What can hang from each mark:
N: W
Q: Z
Z: A
W: A N
A: H W X Z
H: A T
X: A
T: H

Known rows, with every way that one mark hangs from another:
N{W{A{Z}}}: [ 2.306,  4.005,  3.047, -3.881,  3.465, -4.827, -1.004,  2.389, -3.614,
  2.751, -0.427,  2.936,  0.854, -0.623, -3.638,  3.049, -5.507, -1.520,
  1.174, -0.963]
A{H W}: [-0.150, -0.804,  1.637, -3.968,  4.429, -3.768, -1.135, -1.123, -4.162,
  2.076,  0.343,  0.147,  4.861, -3.839, -1.640,  3.509, -5.527, -1.925,
  0.759, -1.731]
Z{A{H W X}}: [-0.619, -2.793, -0.197, -4.429,  3.594, -5.905,  0.047, -0.785, -3.305,
  1.124,  0.055,  0.205,  5.663, -5.159, -5.842,  3.110, -4.767,  0.114,
 -0.993, -0.210]
A{H{T} W{N} X}: [-0.765, -2.298,  0.808, -4.821,  5.420, -5.865, -1.144, -0.406, -5.871,
  1.952, -1.115,  0.463,  7.468, -2.707, -0.397,  3.141, -5.310,  1.284,
 -0.363, -0.389]
X{A{H W Z}}: [ 1.908, -0.112,  0.714, -5.780,  2.961, -6.240, -0.624, -1.048, -3.913,
  2.414, -0.730,  0.181,  6.293, -2.567, -2.656,  4.802, -4.437,  0.393,
  1.209, -1.487]
Q{Z{A{H W X}}}: [ 0.187, -0.947,  0.161, -5.165,  3.845, -6.609,  0.697,  0.229, -3.007,
  1.028, -1.443,  0.806,  6.386, -2.734, -6.045,  3.196, -5.991, -0.489,
 -1.314, -0.159]
W{A{H{T}} N}: [-0.177, -0.705, -0.386, -2.112,  4.252, -2.611, -2.605, -0.048, -6.046,
  1.207, -2.402,  0.954,  4.690, -0.422, -0.644,  1.345, -6.137,  2.332,
  3.234, -0.117]
H{A{W X Z} T}: [ 2.593,  2.710,  3.091, -5.118,  6.887, -7.005, -0.877,  0.795, -2.825,
  2.855, -5.262,  1.151,  6.366, -1.165, -2.057,  5.809, -4.663,  0.212,
 -0.840, -1.628]
T{H{A}}: [ 2.509,  2.523,  0.521, -3.578,  6.101,  0.368, -3.210,  2.631, -2.429,
 -0.777, -1.736, -2.100,  3.543, -0.406, -3.625,  2.943, -5.504, -0.794,
  2.725, -1.638]
H{A{X Z} T}: [ 2.479,  3.901,  2.424, -3.727,  6.547, -5.156, -1.412,  1.467, -2.360,
  2.701, -6.967,  0.996,  4.648,  0.103, -2.617,  4.055, -2.549,  0.957,
  0.514, -0.840]
A{H W{N} X Z}: [ 0.416, -2.765, -1.043, -6.105,  5.243, -8.518,  1.109,  0.181, -4.970,
  0.951, -0.466,  0.831,  7.376, -3.060, -1.923,  4.091, -3.187,  0.657,
 -3.152,  1.118]
W{A{H{T} Z} N}: [ 0.619,  0.811, -1.338, -3.016,  5.106, -4.985, -1.015, -0.102, -4.984,
  2.196, -3.408,  2.163,  5.065,  0.376, -1.573,  1.836, -4.642,  3.010,
  1.771,  0.070]
N{W{A}}: [ 1.359,  2.748,  3.570, -3.095,  2.661, -2.434, -2.082,  2.451, -4.851,
  1.730,  0.781,  1.603,  0.434, -1.268, -2.869,  2.167, -7.193, -2.118,
  3.010, -1.162]
H{A{W{N} X} T}: [ 1.224, -0.792,  2.182, -4.541,  6.042, -4.304, -2.445,  2.122, -5.284,
  0.218, -3.781, -0.792,  6.348, -1.604,  0.153,  4.234, -6.844,  1.534,
  0.292, -0.592]
Z{A{H}}: [-0.262, -0.874, -0.463, -1.928,  2.926, -1.607, -1.657, -0.839, -2.229,
  1.452, -1.452, -0.273,  2.415, -3.255, -5.114,  0.540, -4.263,  0.248,
  1.859, -0.576]
N{W{A{H X Z}}}: [ 1.535,  1.961,  0.857, -4.758,  3.560, -7.731,  0.627,  0.757, -5.193,
  2.776,  0.279,  3.159,  4.889, -2.282, -5.425,  4.777, -3.294, -0.035,
 -0.059,  1.719]
Q{Z{A{W}}}: [ 0.891,  0.829,  2.146, -4.542,  3.675, -3.645, -0.626,  1.815, -1.308,
  0.840, -2.077,  0.222,  2.175, -1.061, -4.543,  1.456, -8.376, -1.872,
 -0.034, -2.644]
W{A{X Z} N}: [ 1.576, -0.183, -0.720, -4.251,  4.104, -7.024,  0.218,  3.171, -4.575,
 -0.656, -2.383,  1.955,  3.881,  0.522, -3.782,  2.290, -3.103,  1.413,
 -1.002,  0.699]
X{A{W}}: [ 1.850,  0.187,  3.204, -4.968,  1.733, -2.982, -2.485,  1.154, -3.992,
  1.076,  0.154, -0.450,  3.589, -2.193, -1.647,  3.045, -6.364, -1.111,
  2.445, -3.262]
Q{Z{A{H{T} X}}}: [-0.115,  1.638,  0.332, -3.496,  4.242, -4.677, -0.727, -0.491, -2.566,
  2.708, -4.445,  1.431,  5.233, -0.410, -5.474,  1.125, -4.430,  0.966,
  0.886, -0.126]

Rows:
[ 1.730,  2.521,  1.269, -3.910,  3.371, -4.273, -2.090, -1.213, -3.310,
  4.245, -3.981,  1.289,  5.167, -0.384, -2.201,  2.695, -2.938,  2.081,
  3.593, -1.794] | X{A{H{T} Z}}
[ 1.100,  2.317,  0.223, -3.608,  4.938, -7.406,  0.061, -1.074, -4.420,
  3.565, -3.945,  3.236,  6.435, -0.246, -4.237,  3.675, -2.449,  1.969,
  0.546, -0.089] | W{A{H{T} X Z}}
[ 0.913, -1.381, -2.516, -4.237,  4.166, -7.673,  0.866,  0.947, -5.381,
 -0.165, -1.919,  1.992,  6.350, -0.704, -3.736,  3.233, -2.354,  2.590,
 -0.889,  2.313] | W{A{H X Z} N}
[ 0.377, -2.536, -1.750, -3.315,  3.318, -5.046, -0.539,  1.143, -6.672,
 -0.974, -0.576,  1.064,  5.958, -1.756, -3.000,  2.336, -3.960,  2.253,
  0.651,  2.071] | W{A{H X} N}
[ 2.309, -0.872,  0.903, -6.530,  2.983, -5.368, -1.443,  2.408, -4.120,
  0.275, -1.020, -0.436,  4.193, -1.400, -1.138,  3.016, -6.030,  1.108,
  0.602, -1.903] | X{A{W{N} Z}}
[ 0.606, -0.280,  0.577, -5.750,  5.767, -8.759,  1.178, -1.059, -3.580,
  2.757, -0.983,  1.670,  7.309, -3.518, -3.520,  5.014, -2.452, -0.977,
 -2.495, -0.524] | A{H W X Z}
[ 3.077,  1.608,  0.420, -6.815,  7.632, -5.485,  0.035,  2.315, -2.277,
  0.005, -1.472, -0.637,  7.107, -1.220, -5.240,  6.361, -4.766, -0.383,
 -1.898, -1.179] | T{H{A{W X Z}}}
[ 1.729,  1.616,  3.666, -4.666,  6.032, -4.279, -2.312,  1.152, -4.077,
  1.973, -4.294,  0.124,  5.965, -1.864, -1.341,  4.867, -6.059, -0.134,
  0.788, -2.121] | H{A{W X} T}
[-0.438, -3.259, -0.278, -4.231,  4.383, -3.961, -1.408, -0.026, -5.451,
  0.357,  0.685, -0.718,  5.218, -3.543, -0.006,  2.512, -6.183, -0.091,
  0.065, -0.543] | A{H W{N}}
[ 0.394,  0.926,  1.937, -5.389,  6.310, -8.512,  0.142, -1.931, -3.499,
  4.505, -2.749,  2.010,  7.590, -2.508, -2.416,  4.846, -2.903,  0.038,
 -1.329, -1.405] | A{H{T} W X Z}
[ 1.027,  0.231,  2.609, -4.537,  3.077, -3.436, -2.813, -1.787, -4.899,
  3.534, -1.276, -0.228,  6.090, -2.693, -0.951,  3.820, -6.474,  0.789,
  4.105, -2.902] | X{A{H{T} W}}
[ 0.274,  2.707,  2.974, -2.613,  3.857, -2.854, -2.483, -0.388, -5.756,
  4.244, -0.481,  2.053,  3.305, -1.780, -2.217,  2.964, -7.211, -0.114,
  4.291, -0.670] | N{W{A{H{T}}}}
[ 1.034, -0.686, -2.241, -3.355,  4.359, -5.443, -0.277,  0.537, -5.128,
  0.304, -1.764,  1.214,  4.564, -0.615, -2.550,  2.135, -4.102,  2.065,
  0.529,  1.239] | W{A{H Z} N}
[-0.615, -0.811,  1.459, -3.211,  4.496, -3.400, -1.906, -1.948, -2.765,
  3.542, -1.751,  0.337,  4.352, -3.620, -3.584,  1.992, -7.011,  0.604,
  1.751, -2.516] | Z{A{H{T} W}}
[-0.910, -5.076, -1.655, -4.617,  3.760, -5.713, -0.162,  0.387, -4.691,
 -0.620,  0.137, -0.602,  5.802, -4.720, -4.342,  2.347, -5.718,  1.937,
 -1.540,  1.048] | Z{A{H W{N} X}}
[-0.674,  0.441,  0.850, -1.746,  4.099, -1.484, -2.397, -1.312, -2.309,
  3.137, -3.416,  0.382,  2.824, -2.262, -4.074,  0.180, -4.571,  1.265,
  2.767, -1.600] | Z{A{H{T}}}
[ 2.851,  1.277,  2.026, -5.554,  5.943, -7.118,  0.044,  1.763, -2.862,
  0.900, -3.496,  0.618,  6.015, -2.183, -3.176,  5.939, -3.816, -0.727,
 -1.837, -0.594] | H{A{W X Z}}
[ 2.601,  4.691,  2.565, -2.906,  6.323, -3.007, -2.506,  1.223, -1.896,
  3.209, -6.710,  0.645,  3.013,  0.593, -1.279,  3.181, -4.113,  0.174,
  2.034, -1.887] | H{A{Z} T}
[ 0.561,  2.823,  1.238, -3.082,  5.457, -4.441, -1.418, -1.734, -2.508,
  4.777, -4.172,  1.913,  4.605, -0.847, -1.712,  2.158, -2.495,  0.249,
  1.330, -1.760] | A{H{T} Z}
[ 0.300,  0.247, -0.639, -3.732,  3.190, -4.797,  0.148,  0.594, -2.531,
  0.694, -2.920,  1.023,  4.946, -1.152, -6.584,  1.401, -3.859,  0.274,
  0.121,  1.132] | Q{Z{A{H X}}}
[ 2.446,  1.867,  0.461, -4.203,  6.341, -1.594, -2.188,  2.814, -3.110,
 -1.273, -1.899, -1.513,  5.210, -0.506, -4.975,  4.041, -4.001, -0.504,
  0.908, -0.321] | T{H{A{X}}}
[ 0.252,  1.689,  1.241, -1.842,  3.894, -2.502, -2.316, -1.472, -4.739,
  2.919, -2.828,  1.636,  4.245, -0.636, -2.290,  1.988, -5.377,  0.802,
  4.072, -1.521] | W{A{H{T}}}
[ 3.208,  2.923, -0.249, -5.082,  7.138, -3.874, -0.788,  2.921, -1.671,
 -0.333, -2.772, -0.899,  5.430,  0.294, -5.854,  4.591, -2.670,  0.217,
 -0.616, -0.015] | T{H{A{X Z}}}
[ 0.648,  0.079, -0.256, -2.892,  3.230, -5.146, -0.565, -0.186, -5.500,
  0.730, -0.872,  1.928,  5.732, -1.914, -4.408,  3.232, -3.277,  0.489,
  1.467,  0.684] | W{A{H X}}
[ 0.045, -1.070, -0.618, -3.108,  4.255, -5.018, -1.389, -0.040, -6.757,
  0.908, -2.461,  1.594,  6.245, -0.818, -2.095,  2.151, -4.624,  3.098,
  1.657,  0.871] | W{A{H{T} X} N}
[ 1.365,  2.087,  3.530, -4.169,  2.608, -4.765, -1.365,  2.864, -5.453,
  1.491,  0.829,  2.276,  2.235, -1.655, -4.285,  3.163, -5.584, -1.506,
  1.347,  0.092] | N{W{A{X}}}
[-0.994, -0.028,  0.321, -2.609,  3.740, -3.940, -1.432, -1.272, -2.835,
  2.714, -3.392,  1.041,  4.435, -2.481, -5.447,  0.992, -3.107,  1.814,
  1.229, -0.276] | Z{A{H{T} X}}
[ 0.048, -2.530,  1.529, -5.464,  4.382, -5.432, -0.817,  2.123, -4.841,
 -0.515, -0.065, -0.086,  4.485, -2.539, -0.958,  2.315, -5.119, -0.966,
 -1.815, -0.911] | A{W{N} X}
[ 1.206,  2.819,  0.653, -2.740,  4.910, -5.133, -0.959, -1.269, -3.630,
  3.808, -4.050,  2.844,  4.738,  0.019, -2.835,  2.680, -3.864,  1.155,
  2.589, -1.229] | W{A{H{T} Z}}
[ 2.641,  3.159,  3.459, -4.445,  7.095, -4.764, -1.844,  0.423, -2.304,
  3.382, -5.108,  0.217,  4.557, -0.768, -0.935,  4.926, -6.145, -0.181,
  0.541, -3.007] | H{A{W Z} T}
[ 0.121,  0.933, -0.445, -2.727,  3.225, -2.707, -0.858, -0.018, -2.014,
  1.394, -2.905,  0.373,  3.045, -1.372, -5.321,  0.596, -5.713, -0.385,
  1.490, -0.069] | Q{Z{A{H}}}
[ 0.782,  1.498,  2.054, -2.934,  2.724, -3.238, -1.562,  0.350, -5.708,
  2.090,  1.691,  1.978,  2.746, -2.792, -3.126,  3.179, -6.289, -1.031,
  3.270,  0.606] | N{W{A{H}}}
[ 2.758,  2.707,  1.276, -3.958,  5.720, -5.558, -0.792,  2.361, -2.498,
  0.834, -4.907,  0.593,  4.396, -0.815, -3.434,  4.418, -1.808, -0.151,
 -0.370,  0.306] | H{A{X Z}}
[ 2.499, -0.954,  0.244, -5.731,  6.104, -6.994,  0.023,  2.839, -4.196,
 -0.789, -3.294, -0.347,  6.116, -1.833, -1.344,  5.089, -4.682,  0.969,
 -2.612,  0.645] | H{A{W{N} X Z}}
